Each row comes from the steps of one walk. Every step used is in the known rows, and no mark comes twice. Write the walk behind each row, first mark first.
Known rows
P/V: [-13   4 -23   2  -3  -9  -4   0 -10   0  -4 -11   1  11  -1  -9 -21  15
  15  -3  12 -28  -5  -5  -1   7  14]
U/B/C: [-23   7  17 -17   1   5  -8  11  12 -13 -24 -10  -2  11   3 -25 -25  24
   2  20   9 -31 -23  10  -5   0  18]
W/J/B: [-12  -1 -14  -3   3  -6  -6  11   8  -9   0 -16  12  22 -10 -11   0  -8
   9 -17  13 -10   9 -10 -14  11  20]
C/V/K: [-20   5  -4   9   3 -21 -12 -15 -22   4 -13 -14  -6 -10  -9   1 -27   7
  11   6  -5 -31 -25   1 -10  12  14]
L/K/B/C: [-17   9   7 -24   0 -15 -24  -8   4 -11   8  -3  -2  11 -12  -4 -25  32
  11   0   1 -31 -13  17 -13  10  17]
P/V/U: [-14   3 -13   1  -1  -8  -7   3  -8  -3  -6  -8  -3   0  17 -23 -34  20
  11  -6  17 -33  -4   4   0  20  26]
J/B/C/V: [-26  -3  -2 -14   5   7 -22   5  -5 -15 -13 -27  -9  19   3 -19 -31  20
  24  21  22 -32 -10   4  -7  22  16]
P/V/K: [-16  14 -22  19  -3 -21  -8 -12 -19   3 -11 -12 -12   4 -11  -3 -30   5
  12  -6  -3 -31 -16   0  -9  14  18]
T/B: [-15   2  -5 -10   6   2  -7  -4 -10 -13 -26 -23  -2  17   3  -1 -12  11
   5   2  10  -6  14  -7  -3   1  12]
T/B/P/V: [-15  -9 -19  10  12  -2  -6   1 -22   6 -45 -21 -27  27   4   4 -35  19
   9  -5  26  -1   2  -1   4  -8  13]
J/B/P/V/K: [-18   5 -32  23  -5 -15 -11  -5 -19  11 -29 -14 -27  21 -18   4 -39  -2
  17  -8  16 -16  -2   0 -10   1  21]
W/J/B/U: [-14  -1  -8 -14   7  10 -16  10  13  -9 -18 -13   6  16   8 -14 -10   8
   2 -11  16 -12   1   3 -19  17  31]
W/J/V/K/L: [-16  17   1  -6  12 -31  -4  -6   3 -21   7  -7 -12  -5 -25  12  -3 -18
  29 -27 -21  -9 -22  21 -26   1  21]
W/J/V/K/B: [-19   3 -14 -10  12 -19 -18   3  -4  -7  -3  -7   2  -7 -12  -6  -5  -7
  31 -38 -15 -19 -27  16 -20  20  31]
K/L/C/V/U: [  1   4  14 -15   4 -14 -18 -17  -1 -17  13 -17 -12 -20   5  -8 -14  27
  10  25   9 -17 -36  18  -2   9  16]
U/B/P/V/K/L: [-13  15   6  21   4 -21  -6 -18   0   7 -33  -6 -37   1 -20  16 -40  15
   1   0   1 -23 -34  18  -9 -17  21]
T/B/C/V: [-29  -7  13 -16  22   4 -18   1 -17 -14 -33 -35 -20  15  12 -14 -32  28
  13  23  15 -19 -14   8  -3  18  13]
J/V: [-19   1 -20 -16  -2  -5   3   8  -3 -14  -4 -10  15   4   1  -6  -5   4
  38 -15   4 -19   0   2  -2  -3  14]
V/U: [-13   0  -1 -10  -4  -7  -9   5  -3  -4  -6  -7   9  -2  14 -21 -22  18
   0  -1  10 -24   5   3  -2  16  24]
L/C: [  0   3 -15 -14  -7  -9  -5  -7  -4  -9   3 -11   8   5 -10 -12   4  12
   5  17  11  -3 -19   0   3  -3   3]
B/C/V/U: [-27  -6  19 -16   9  -3 -22  10 -12  -9 -16 -15 -11  -2  27 -30 -44  33
   8  22  16 -40 -25  16  -5  32  24]
B/J/V/K: [ -9   5 -28  -1  -4 -15   7 -11 -13  10  -5  -2   7  -9 -14 -11 -13 -14
  28 -20 -13 -15 -14   3   4   5  17]
L/C/V: [ -6  -6  -9  -8   2  -7 -13  -9 -11  -5  -1 -19   1  -8  -2  -9  -5  21
  14  27  13 -15 -37  -1   3   5   4]
U/B/J/V/K: [-11   8 -10  -2   1  -1  13  -6  -2  10 -22  -2   5 -16  -9 -19 -15  -5
  22 -16 -11 -26 -25   8   3  -5  27]
U/B/C/V/K/L: [-25  18  38  -5  12 -15 -18 -15   5 -14 -20 -18 -34  -9 -12  -3 -38  23
   5  26  -9 -38 -51  29 -17   6  21]
W/J: [-12  -2  -7  -6   9 -16   0  11   3   1  -2  -7  13  13  -5  -7  -1   1
   1 -11   3 -10  -8  -6  -9   7  13]
J/V/K: [-23   9 -16  -2  -4 -15  -4  -7 -11 -11 -11  -9   1  -6 -12  -3 -17  -9
  33 -16 -12 -21 -10   8 -14   3  20]
K/L/C: [  7  14  -1 -19  -9 -18  -8 -16   8 -22  17 -14  -5   0 -19   3   5  11
   4  20   3   1 -21  11   2 -13   3]

Write each row's walk
[-32   9  24   2  12  -8 -17  -6  -7  -3 -32 -14 -19  -4  -1 -17 -41  25
   5  25  -3 -45 -47  18 -15  16  20]
U/B/C/V/K
[  5   6   4 -15   3 -14 -12 -21  -2 -16  16 -21 -11  -9 -12   7  -4  18
  13  29   6 -10 -37  12  -1  -4   2]
K/L/C/V
[ -1  14 -13  -8  -5 -24   5 -20  -2  -4   7  -6  -4 -12 -25   4 -10 -18
  28 -18 -18  -8 -16  17   2  -7  17]
B/J/V/K/L
[ -9  21   3  -1  -7 -30 -11 -24   0 -14   3 -11 -12  -4 -26  14 -13  -3
  -1   3 -14 -15 -11  13 -15  -3  14]
V/K/L
[-21  -1  21  -3   9   5 -10   1   1   1 -23 -15   2 -17  23 -25 -32  35
   5   7   9 -43 -24   5  -6  16  31]
C/V/U/B
[-22  -5  -2 -16  14  -8   0  20   1 -11  -1  -3  10  -4  19 -21 -11   1
  30 -31   5 -18  -9   9 -13  18  33]
W/J/V/U
[-15   2  -7  -3   7 -16 -29 -13 -19   4  -9 -18  -4 -13  -8  -1 -25  16
  11  -1  -7 -32 -31   9 -10  23  19]
C/V/K/B
[-18  -8 -10   8  13   1 -13   8 -24   7 -46 -19 -28  16  21 -10 -45  24
   7 -10  31 -10   4   6   3   7  27]
T/B/P/V/U
[-32   7  -2   1   1  -8 -25  -8 -12 -14 -17 -26 -21  10  -7 -13 -39   7
  19  21   7 -35 -19  11 -16  27  22]
J/B/C/V/K
[-10  -4 -10   1  -2 -18 -22  -6 -16  16 -30  -6 -13   5 -17   6 -26  10
  -2  -8   3 -10 -17  14  -6   1  17]
V/K/B/P
[-13   3 -13 -19  -6  19 -17   0   7 -14 -22 -15   7  13  10 -13 -16  17
   3   2  21 -17  13   1  -9   9  27]
J/B/U
[-23  -1  -4 -14   6  -1 -14  19   9 -16  -7 -19  -6  32  -5 -23 -14   1
  12  -1  16 -15  -4   6 -16  20  20]
W/J/B/C
[-22   4   7 -15   4   8   0  13   9 -15 -19  -5  11 -13  22 -30 -23  19
  28 -16   7 -32  -9  10  -6   6  38]
J/V/U/B
[ -9 -12  16  -2  11   3 -13   2  -7  12 -35  -9 -16 -16  19 -23 -30  43
   1  23  25 -21 -45  14   4  -1  23]
L/C/V/U/B/P
[-13  -9 -26   9   1 -13  -4   7 -16  15 -24  -5 -13  17  -2   0 -31  16
  11  -1  26 -14 -10  -1   4  -7   8]
B/P/V
[-17  -5  -6  11   4  -2   3   8  -2  18 -38  -6 -13  13   2  -5 -34  26
   7   0  23 -24 -20   0   3 -13  15]
U/B/P/V
[-16   7  16  -8   1   3  -6   5  11  -2 -20  -6   9  -7  18 -28 -24  24
  -3   2   8 -32  -7   4  -4   6  33]
V/U/B
[ -8 -11 -27  -1  -1  -6 -17   7 -14  19 -20 -10 -12  13  -3   0 -33  25
  15 -12  24 -15 -18   7   7   3  13]
K/B/P/V
[-23   2  25 -20  11 -14 -36  -8  -6 -10   4  -8 -11 -13  12 -16 -45  48
  20   2   7 -50 -30  25 -15  33  29]
L/K/B/C/V/U
[-19   7   3   5   2   5  -4   7   3  -1 -20  -7  -5  -4  20 -29 -36  29
   7  -5  14 -44 -18   4  -2  13  36]
P/V/U/B
[-13  15  10   3   3 -28 -14 -25 -10  -5  -1 -19 -17 -13 -22  18 -22   8
  10  11 -13 -26 -29  13 -15   4  14]
C/V/K/L
[-27  -1  23 -13  12   3 -13   6   2  -6 -27 -16  -8   1  12 -22 -33  34
   8  27  13 -40 -38   9  -3  12  17]
U/B/C/V
[-20   3  13 -18  11 -14 -29 -11  -6  -7   5 -11  -9  -1  -7  -2 -33  38
  22   7   2 -42 -30  19 -13  20  15]
L/K/B/C/V
[-11   9 -10  -7  -5 -16 -23 -12  -8   0  -9  -9   0  -2 -16  -4 -18   8
   3  -9 -10 -22 -14   9  -9  15  21]
V/K/B
[  4  -5 -16 -11   6   8   6  -6  -8   7 -21 -19   3  13   1 -12  -9   4
  -1  -1  12   2  11  -9  18  -1   9]
T/B/J
[ -9  -1  17  -7   9   7 -13  -5  -1  -3 -15 -17  -4 -21  21 -33 -19  37
   6  23  14 -32 -42   9  -2  14  27]
L/C/V/U/B
[-20 -13  20   3  11   2  -9   9  -5  19 -42  -9 -10 -10  22 -16 -44  37
   1   8  24 -32 -25  10   1   1  25]
C/V/U/B/P
[ -6   9  -6 -15  -2 -15 -16 -15   3  -2  15  -3  12   0 -19   8 -12  25
  14 -15  -3 -27  -1   5 -11   0  17]
L/K/B
